What can hang from each mark
Q92: Q383 Q511
Q968: Q232
Q238: Q511 Q620 Q917
Q917: Q232 Q238
Q383: Q92
Q620: Q232
Q232: Q511 Q917 Q968
Q511: Q238

Every row comes from one small tree of marks. The marks that hang from a mark follow it in brackets, in the order of their numbers. Every link used is in the known rows. Which tree was each row made from?
Known rows
Q383{Q92{Q511{Q238{Q620}}}}: [-1.27  0.22  0.82 -0.35 -0.46  0.42 -2.07 -0.19 -0.62  0.01 -1.05 -1.02
  0.08  1.57 -0.76  0.25  0.84 -1.03  0.34 -0.95]
Q92{Q383 Q511{Q238{Q620 Q917}}}: [-2.14  3.05  2.20 -2.27 -1.13 -0.11 -1.21 -0.07 -0.60 -0.20 -0.03 -0.10
 -0.60  0.93 -0.35  0.08  1.51 -0.67 -0.08 -1.35]
Q92{Q383 Q511{Q238{Q620{Q232}}}}: [ 0.73  2.46  1.94 -2.81 -1.10  0.33 -1.73 -0.36 -0.47 -0.28  0.98 -0.05
 -0.58  1.44 -0.05  0.38  1.43 -0.14  0.21 -0.98]
Q968{Q232{Q511 Q917}}: [ 1.02 -0.38  0.77  0.92  0.61  0.55  0.40 -0.63  0.30  0.62  0.84 -0.93
  0.20 -6.53  0.35 -0.21  0.00 -1.39  0.42 -1.39]
Q511{Q238{Q620{Q232{Q968}}}}: [ 0.90  1.34  1.81 -2.44  0.21 -0.18 -0.17 -0.44 -0.70 -0.91  0.14  0.80
 -0.34  3.40 -0.33  0.89  1.65 -0.63  0.33 -1.65]
Q383{Q92{Q511{Q238{Q917{Q232}}}}}: [-2.46  2.06  0.36 -1.07 -0.26  0.04 -1.97 -0.21 -0.27 -0.27 -1.24 -1.76
  0.13  1.11 -0.68  0.21  0.10 -1.19 -0.06 -0.70]
Q238{Q620{Q232{Q511 Q917 Q968}}}: [ 0.18  1.19  1.97 -1.37  0.52  0.31 -0.57 -0.47 -0.46 -0.38  1.04  0.92
 -0.09 -0.09  0.53  0.24  0.87 -0.93  0.60 -1.12]
Q383{Q92}: [-0.71 -0.08 -0.14  0.53 -0.04  0.32 -0.95  0.11 -0.21  0.49 -0.86 -1.09
  0.32 -0.14 -0.34  0.03 -0.40 -0.71 -0.13 -0.13]
Q238{Q511 Q620 Q917{Q232{Q968}}}: [-2.40  4.49  3.04 -1.58  0.02  0.62  0.94 -0.40 -2.10 -0.26  0.27  0.55
 -0.14  2.00 -0.33  0.40  0.47 -1.19  0.04 -0.90]
Q968{Q232}: [ 1.60 -1.56  0.74  1.42  0.28  0.55  0.56 -0.64 -0.32  0.29  0.16 -0.64
  0.05 -4.19 -0.23  0.21 -0.05 -0.23  0.47 -0.77]
Q511{Q238{Q620 Q917{Q232{Q968}}}}: [-2.39  4.64  2.29 -2.77  0.18 -0.84  0.46 -0.25 -1.02 -0.72 -0.95  0.44
 -0.18  2.44 -0.61  0.75  1.61 -1.16 -0.11 -1.95]
Q383{Q92{Q511{Q238{Q917}}}}: [-2.73 -0.01  0.31 -0.29 -0.27  0.13 -1.97 -0.06 -0.14 -0.30 -1.40 -1.53
  0.02  1.29 -0.75  0.05  0.22 -1.35  0.00 -0.76]
Q92{Q383 Q511{Q238}}: [ 0.28  2.73  0.62 -2.26 -1.25 -0.05 -1.34  0.04 -0.03 -0.42  0.90 -0.55
 -0.46  0.14  0.12  0.17  0.71  0.21 -0.01 -0.70]
Q232{Q917{Q238} Q968}: [ 0.34  5.44 -0.24  0.49  0.40 -0.93  1.16  0.67 -0.42 -0.75  0.37  0.49
  0.11 -2.17  0.90  0.00  0.16 -0.68 -0.03 -0.60]
Q92{Q383 Q511{Q238{Q620}}}: [-0.05  3.10  1.75 -2.30 -1.30  0.12 -1.33 -0.12 -0.60 -0.11  0.61 -0.01
 -0.47  0.69 -0.12  0.27  1.49 -0.03  0.17 -1.11]
Q238{Q917}: [-3.30 -0.08  0.71  0.07  0.25 -0.32  0.20  0.05  0.05 -0.13 -1.03 -0.19
 -0.17  0.38 -0.36 -0.27  0.04 -1.01 -0.40 -0.32]
Q232{Q511{Q238{Q917}}}: [-2.65  0.81  0.74 -2.48  0.32 -0.47 -0.78 -0.20  0.89 -0.84  0.06 -0.57
 -0.24  0.45  0.06  0.09  0.65 -1.46 -0.29 -1.30]
Q232{Q917}: [ 0.10  1.27 -0.04  0.62  0.23 -0.08  0.87  0.16 -0.03  0.88  0.01  0.03
  0.14 -1.55  0.11 -0.46  0.23 -1.18 -0.19 -0.55]
Q620{Q232{Q511{Q238} Q917}}: [ 1.18  0.53  0.54 -2.52  0.69  0.13 -0.78 -0.61  0.94 -0.23  1.28 -0.44
 -0.19  0.43  0.50  0.07  0.59 -1.79 -0.10 -1.11]
Q92{Q511}: [-0.70 -0.69 -0.14  0.29 -0.50  0.27 -1.54 -0.21  0.03 -0.63  0.19 -0.38
 -0.14  0.05  0.04 -0.17 -0.01  0.36  0.57  0.33]
Q92{Q511{Q238{Q917}}}: [-2.48  0.06  0.52 -1.05 -0.29 -0.31 -1.24 -0.24  0.10 -1.03 -0.66 -0.54
 -0.40  1.88 -0.51 -0.02  0.80 -0.78  0.16 -0.80]

Write each row's tree
[ 1.12  2.01  1.57  0.98  0.66  0.33  0.43 -0.57 -0.19  0.68  0.59 -0.53
  0.12 -6.06  0.39 -0.13  0.96 -1.89  0.33 -1.50]
Q968{Q232{Q511 Q917{Q238{Q620}}}}
[-0.72  0.61  0.85 -3.19  0.67 -0.30 -1.15 -0.45  0.65 -2.09  1.16 -0.11
 -0.38  1.45  0.58  0.65  0.04 -0.68  0.24 -1.07]
Q620{Q232{Q511{Q238{Q917}} Q968}}
[-1.60  0.25  3.21 -1.20  0.30  1.10  0.37 -0.57 -1.65 -0.64  0.60  0.82
 -0.50  3.57 -0.33  0.31  0.60 -1.57  0.20 -0.87]
Q238{Q511 Q620{Q232{Q968}} Q917}
[-0.91  2.73 -0.05 -0.84  0.45 -0.45  0.08  0.31  0.40 -0.91  1.37  0.18
  0.22 -3.48  1.18 -0.10 -0.40 -0.59  0.43 -0.99]
Q232{Q511 Q917 Q968}
[-1.38  2.37  2.36 -2.85 -0.96  0.11 -1.56 -0.33 -0.43 -0.38  0.31 -0.15
 -0.72  1.69 -0.28  0.18  1.45 -0.77 -0.04 -1.21]
Q92{Q383 Q511{Q238{Q620{Q232} Q917}}}
[-3.00  4.07  0.72 -1.32  0.34 -0.77  0.37  0.01 -0.44 -0.92 -0.46 -0.16
  0.03 -0.28  0.10  0.24 -0.47 -0.26 -0.18 -0.39]
Q238{Q917{Q232{Q968}}}
[-2.71  0.32  2.98 -0.23 -0.04  1.05  0.77 -0.35 -1.59  0.52 -0.30  0.55
 -0.34  2.77 -0.78 -0.15  1.00 -1.94 -0.17 -0.88]
Q238{Q511 Q620 Q917}
[-2.80  2.23  0.67 -2.70  0.37 -0.91 -0.52  0.10  0.46 -2.19  0.57 -0.04
 -0.20 -0.06  0.53  0.54  0.19 -0.59  0.21 -1.59]
Q232{Q511{Q238{Q917}} Q968}
[-2.98  0.23  1.19 -0.32 -0.32  0.25 -1.98 -0.18 -0.60 -0.06 -1.58 -1.11
  0.00  1.81 -0.95  0.11  0.86 -1.53  0.16 -1.09]
Q383{Q92{Q511{Q238{Q620 Q917}}}}
[-0.27  4.17 -0.05 -0.52  0.51 -0.40 -0.16  0.20  0.78  0.17  0.79 -0.43
  0.10 -2.98  1.00 -0.49  0.49 -1.84 -0.36 -0.51]
Q232{Q511 Q917{Q238}}
[ 1.50  7.96  1.82 -1.63 -0.04  0.38  0.51 -0.39 -1.64  0.30  0.76  0.09
 -0.01  1.35  0.26  0.48  1.02 -0.97 -0.32  0.02]
Q917{Q232 Q238{Q511 Q620}}
[ 2.30  3.12  0.44 -0.71  0.59  0.23  0.50 -0.09 -0.47 -0.87  1.60  0.26
 -0.21  0.46  0.85  0.21 -0.11 -1.05  0.03 -0.24]
Q620{Q232{Q917{Q238{Q511}} Q968}}
[-1.07  0.02 -0.08 -0.30 -0.40  0.28 -2.05 -0.09 -0.17 -0.24 -0.87 -1.46
  0.11  1.15 -0.59  0.17  0.22 -0.82  0.21 -0.61]
Q383{Q92{Q511{Q238}}}
[ 2.00  3.02  1.88 -0.76  0.14  0.83  0.04 -0.42 -1.19 -0.03  0.95  0.46
 -0.38  2.74  0.17  0.28  1.20 -1.36 -0.14  0.03]
Q917{Q238{Q511 Q620{Q232}}}
[ 2.28  1.95  1.79  1.78  0.42  0.85  1.55 -0.55 -1.19  1.11  0.44 -0.31
  0.03 -4.24 -0.11 -0.07  0.94 -1.95  0.17 -1.29]
Q968{Q232{Q917{Q238{Q511 Q620}}}}
[ 0.79  0.98  0.32 -1.60  0.74  0.07 -0.68 -0.29  0.57 -1.08  1.82  0.05
 -0.06 -1.28  1.10  0.15 -0.43 -0.70  0.41 -0.59]
Q620{Q232{Q511 Q917 Q968}}
[-0.30  5.27  0.09 -2.69  0.21 -0.50 -0.65 -0.19  0.03 -1.33  1.45 -0.28
  0.28 -1.92  1.05  0.61 -0.76  0.70  0.37 -0.20]
Q917{Q232{Q511 Q968}}
[-0.12  9.13  1.39 -2.58  0.31 -0.81 -0.62 -0.13 -0.73 -1.28  1.02  0.33
  0.13 -1.34  1.13  0.76  0.74 -0.07  0.23 -0.38]
Q917{Q232{Q511 Q968} Q238{Q620}}
[-0.62  3.58  0.18 -2.13  0.46 -0.77  0.23  0.23  0.42 -1.24  1.18  0.10
  0.07 -1.89  0.87  0.25  0.40 -1.10  0.26 -1.92]
Q232{Q511{Q238} Q917 Q968}
